What can hang from each mark
k_921: k_468
k_41: k_257 k_306
k_306: k_330 k_682
k_73: k_88 k_171 k_306 k_921
k_682: k_306
k_88: k_73
k_257: k_330 k_682
k_883: k_330
k_330: k_257 k_306 k_883

Every row comes from one small tree of marks. Brackets hold a mark, then the marks that hang from it, in the order of their numbers. Every link used is in the known rows. Which tree was each row made from?
Known rows
{k_682 {k_306 k_330}}: [ -4  17   4  14   7  -4 -20 -39  13  14  -1 -29  -1  10   5  -5   1 -25
  -3   3 -25  -8 -13  -1]
{k_41 k_306}: [  1  21  10  14  -7   5 -15 -22  10   5   8 -16  -1   0  -1   1 -14 -28
 -16  -6 -37   5 -22 -15]
{k_41 {k_306 k_682}}: [  2  20  10  22  -5   5 -17 -22   1  -5 -17 -19   3   8   0 -12 -12 -30
 -14  -2 -41  -1 -22  -3]
{k_41 {k_257 {k_330 k_883}} {k_306 k_682}}: [  3  22  22   9 -14   2 -10 -23  14  10 -34 -27  -6 -13   2  12 -15 -30
   6 -17 -23  -6 -41  -8]
{k_257 k_330 k_682}: [ -1  17   3  24   0  -1  -3 -13  29   7   5 -12 -22   4  -3   0 -12 -27
  -3 -13 -50  -3 -36 -19]
{k_41 k_257 k_306}: [  6  23  25   7 -11   4 -17 -20  16  15  -2 -21  -2  -5   3  19 -19 -28
   1  -7  -5   3 -23 -25]
{k_88 {k_73 k_171 {k_306 k_682} {k_921 k_468}}}: [ 12  14  -7  21  -4  -5 -30 -25  -8  -7 -56 -20 -28  41   9 -13 -16 -30
 -25  -2   6   1 -19 -13]
{k_41 k_257}: [  6  19  25   7  -7   1 -24 -12  20  13   3 -28   9   5   3  18 -12 -23
  -6  -3   3   0 -13 -27]
{k_883 {k_330 k_257 {k_306 k_682}}}: [ -8  25   5  18   1 -21 -13 -19   1  -3 -51 -18 -20  10  -2  -6   7 -20
 -12 -12 -10  -5 -29 -12]
{k_41 {k_257 k_682} {k_306 {k_330 k_883}}}: [  1  22  14   0  -8   3   3 -25  33  15  -6 -20  -2   4   7  24 -15 -26
   3  -3 -17  -1 -28 -19]
{k_330 {k_257 k_682} k_883}: [ -2  18   4  -2 -12 -12   2 -16  29   0  27 -16   9  10  -3  10  11 -19
 -53  -4  -7  -4 -29 -10]
{k_883 k_330}: [ -4  24   3  15  -4  -8 -10  -7  20   9 -21 -26  -3  10  -2   7  -5 -15
  -9 -14 -29   1 -20 -27]
{k_88 {k_73 k_171 {k_306 k_682} k_921}}: [ 11  14  -7  26  -4  -6 -29 -22  -2  -6 -70 -28 -26  50   9 -16 -14 -32
 -28   2  14   0 -22  -7]
{k_883 {k_330 {k_257 k_682} k_306}}: [ -7  26   1  16   1 -22  -6 -16  12   2 -27 -10 -29  12  -2   2   3 -20
 -12 -13  -7  -2 -31 -21]
{k_682 k_306}: [  1  21   5  18   1  -5 -26 -29   5  15  12 -24  -4  12   3  -9  -2 -25
 -13   0 -13  -6 -14  -1]
{k_88 {k_73 k_171}}: [  9  17  -1   9  -7   1 -10  -9  13   3 -73 -31  -2  25   6   3 -17 -21
 -15  -8  -2   5 -13 -16]
{k_682 {k_306 {k_330 k_257 k_883}}}: [ -6  16   4   4   1  -9 -12 -42  17  13   4 -30   3   4   4   1  12 -22
 -19   0 -15 -11 -20   3]
{k_41 {k_306 {k_330 k_257}}}: [ -3  15  13   7  -3   2  -5 -37  18   2  -5 -20   1  -8   0   7  -4 -28
 -11  -5 -41   0 -25 -18]
{k_73 k_88 k_171 {k_306 k_682} k_921}: [ 11  20 -21  28  -1  -5 -44 -37 -33  -2 -17 -17 -53  71   0 -48 -14 -47
 -32  39  19   3 -30  -1]
{k_41 k_257 {k_306 k_330 k_682}}: [  2  18  24  11  -3   6 -13 -31  13   5 -40 -29   6   1   7  10 -14 -30
  14   0 -22  -6 -23 -13]
{k_73 k_171 k_921}: [ -3  16  -2  20 -10   1 -24 -20  13   8  -6 -16 -34  40   2 -10  -8 -31
 -31  12   9  -1 -23 -19]
{k_306 k_330 k_682}: [ -5  10   9  20   8   5 -16 -28  11 -11 -42 -34  19  19   4 -14   2 -25
  -7   8 -52 -11 -10   2]
{k_88 k_73}: [  8  14   7   7  -2  -4 -18  -7  15  -2 -48 -31  18  19   7  12 -14 -17
 -17 -13 -17   1  -9 -14]
{k_682 {k_306 {k_330 k_257}}}: [ -4  15   8  11   5  -8 -17 -44  13  13  -1 -28  -2   4   4  -2   8 -25
  -8   1 -17 -10 -18  -4]
{k_306 {k_330 k_257 k_883} k_682}: [ -7  10   9   5   0  -4  -4 -33  17 -12 -36 -36  25  11   2  -4  16 -22
 -29   4 -37 -15 -20   6]

Write each row's tree
[  8  12  -8  18  -1  -5 -23 -30   9   0 -62 -30 -27  42  10  -4 -13 -30
 -23   1   8   2 -20 -16]	{k_88 {k_73 k_171 {k_306 k_330} k_921}}
[ 11  16 -10  16  -3   0 -13 -26   5  -5 -88 -38 -11  34   7 -13 -11 -28
 -21  -1  -5   3 -18  -3]	{k_88 {k_73 k_171 {k_306 {k_330 k_883} k_682}}}
[  1  14  -3  -4   2  -8 -43 -21 -15   0  49  -3  -7  34   3  -2 -13 -25
 -22  18 -18  -2 -15 -18]	{k_73 k_88 {k_921 k_468}}
[ -4  24   3  16  -3 -18  -3 -16  22  10 -16 -18 -14  10  -1   7   4 -18
 -12 -14 -13  -5 -32 -26]	{k_883 {k_330 {k_257 {k_682 k_306}}}}
[  4  14   1  23   0  -7 -48 -35  -7  -2  61  -5 -32  24   2 -11  -7 -32
 -41   4 -10   1 -19 -25]	{k_73 k_306 {k_921 k_468}}
[  7  22  25  15  -9   4 -19 -21   7   6 -27 -24   3   3   4   6 -17 -30
   3  -4 -10  -3 -25 -13]	{k_41 k_257 {k_306 k_682}}
[ -3  20  -2  13  -7  -3   4 -10  34   8  11 -15 -16   3  -3   4  -7 -23
 -17 -14 -48  -4 -39 -10]	{k_257 {k_330 k_883} k_682}
[ -7  21   5   2  -5 -19 -15 -28  -5 -13 -21 -17  -7  10  -2 -10  17 -24
 -48  -1   4  -8 -27  18]	{k_330 k_257 {k_306 k_682} k_883}
[ -3  20  -5  16   4  -4  -5 -24  24  11  14 -16  -7  27   5  -5  -2 -23
 -14   6 -26  -6 -18  -1]	{k_257 {k_682 {k_306 {k_330 k_883}}}}
[  1  17  10  15  -2 -13 -10 -26  17   5  19 -12  -7  12   0  -1   6 -26
 -27   0  -4  -7 -27 -15]	{k_330 {k_257 {k_682 k_306}}}
[ -8  20   2  13  -3  -8 -14 -22   7  -1 -27 -22 -21  -5  -3  -8   0 -25
 -15 -16 -38  -6 -35  10]	{k_257 {k_330 {k_306 k_682} k_883}}
[ -3  23   5  14  -4 -15  -1 -11  24   5 -17 -18  -9  10  -2   9   2 -17
 -15 -14 -17  -3 -30 -32]	{k_883 {k_330 {k_257 k_682}}}
[ -7  23  -7  14  -2  -9  -1 -16  22   5  -1  -7 -35   6  -3  -3  -6 -25
 -14 -13 -37  -3 -40   1]	{k_257 {k_330 k_306 k_883} k_682}
[ 16  27 -21  15  -4   3 -29 -33 -24   9  -8 -20 -43  42  -6 -37 -20 -42
 -22  28   7  16 -23 -15]	{k_73 k_88 k_171 k_306}
[ 15  21  -9  22   6  -4 -42 -30 -31  -6   2 -23 -10  41  -3 -38 -13 -38
 -24  26 -18   5 -18   1]	{k_73 k_88 {k_306 k_682}}
[ -7  23  -1  -1  -5 -21  -4 -23  10  -4  10  -5 -19  13  -2   0  13 -23
 -48  -1   8  -2 -30   5]	{k_330 {k_257 k_682} k_306 k_883}
[  2  18  23   3  -5   6 -10 -31  23  14 -16 -26   1  -8   6  23 -16 -28
  11  -5 -18   0 -22 -25]	{k_41 k_257 {k_306 k_330}}
[ -8  25   5  12   0 -21 -11 -19   8   3 -33 -16 -24   4  -2   4   5 -19
 -13 -15  -6  -1 -28 -21]	{k_883 {k_330 k_257 k_306}}
[ -8  21   5  -6  -7 -20 -12 -27   5  -4   4 -14 -11   2  -3   2  15 -22
 -50  -6   9  -2 -26   5]	{k_330 k_257 k_306 k_883}
[ -8  12   4  -3  -1  -5   4 -30  35   0   4 -26  13   7   1  12  11 -20
 -30   1 -31  -7 -22 -11]	{k_306 {k_330 {k_257 k_682} k_883}}
[ -7  24  -3   9  -3 -10 -20 -17  -6  -9 -21 -19  -6  22   0 -16   5 -22
 -38   2 -13  -4 -17  24]	{k_330 {k_306 k_682} k_883}
[  4  21  26  17  -9   3 -15 -25  11  10 -38 -25 -11 -13   2   8 -19 -32
  16 -16 -25  -6 -39 -14]	{k_41 {k_257 k_330} {k_306 k_682}}
[  0  19  20   4  -8   5  -8 -30  17   6 -37 -31  10   1   6  14 -10 -27
   3  -2 -21  -6 -25  -6]	{k_41 k_257 {k_306 {k_330 k_883} k_682}}
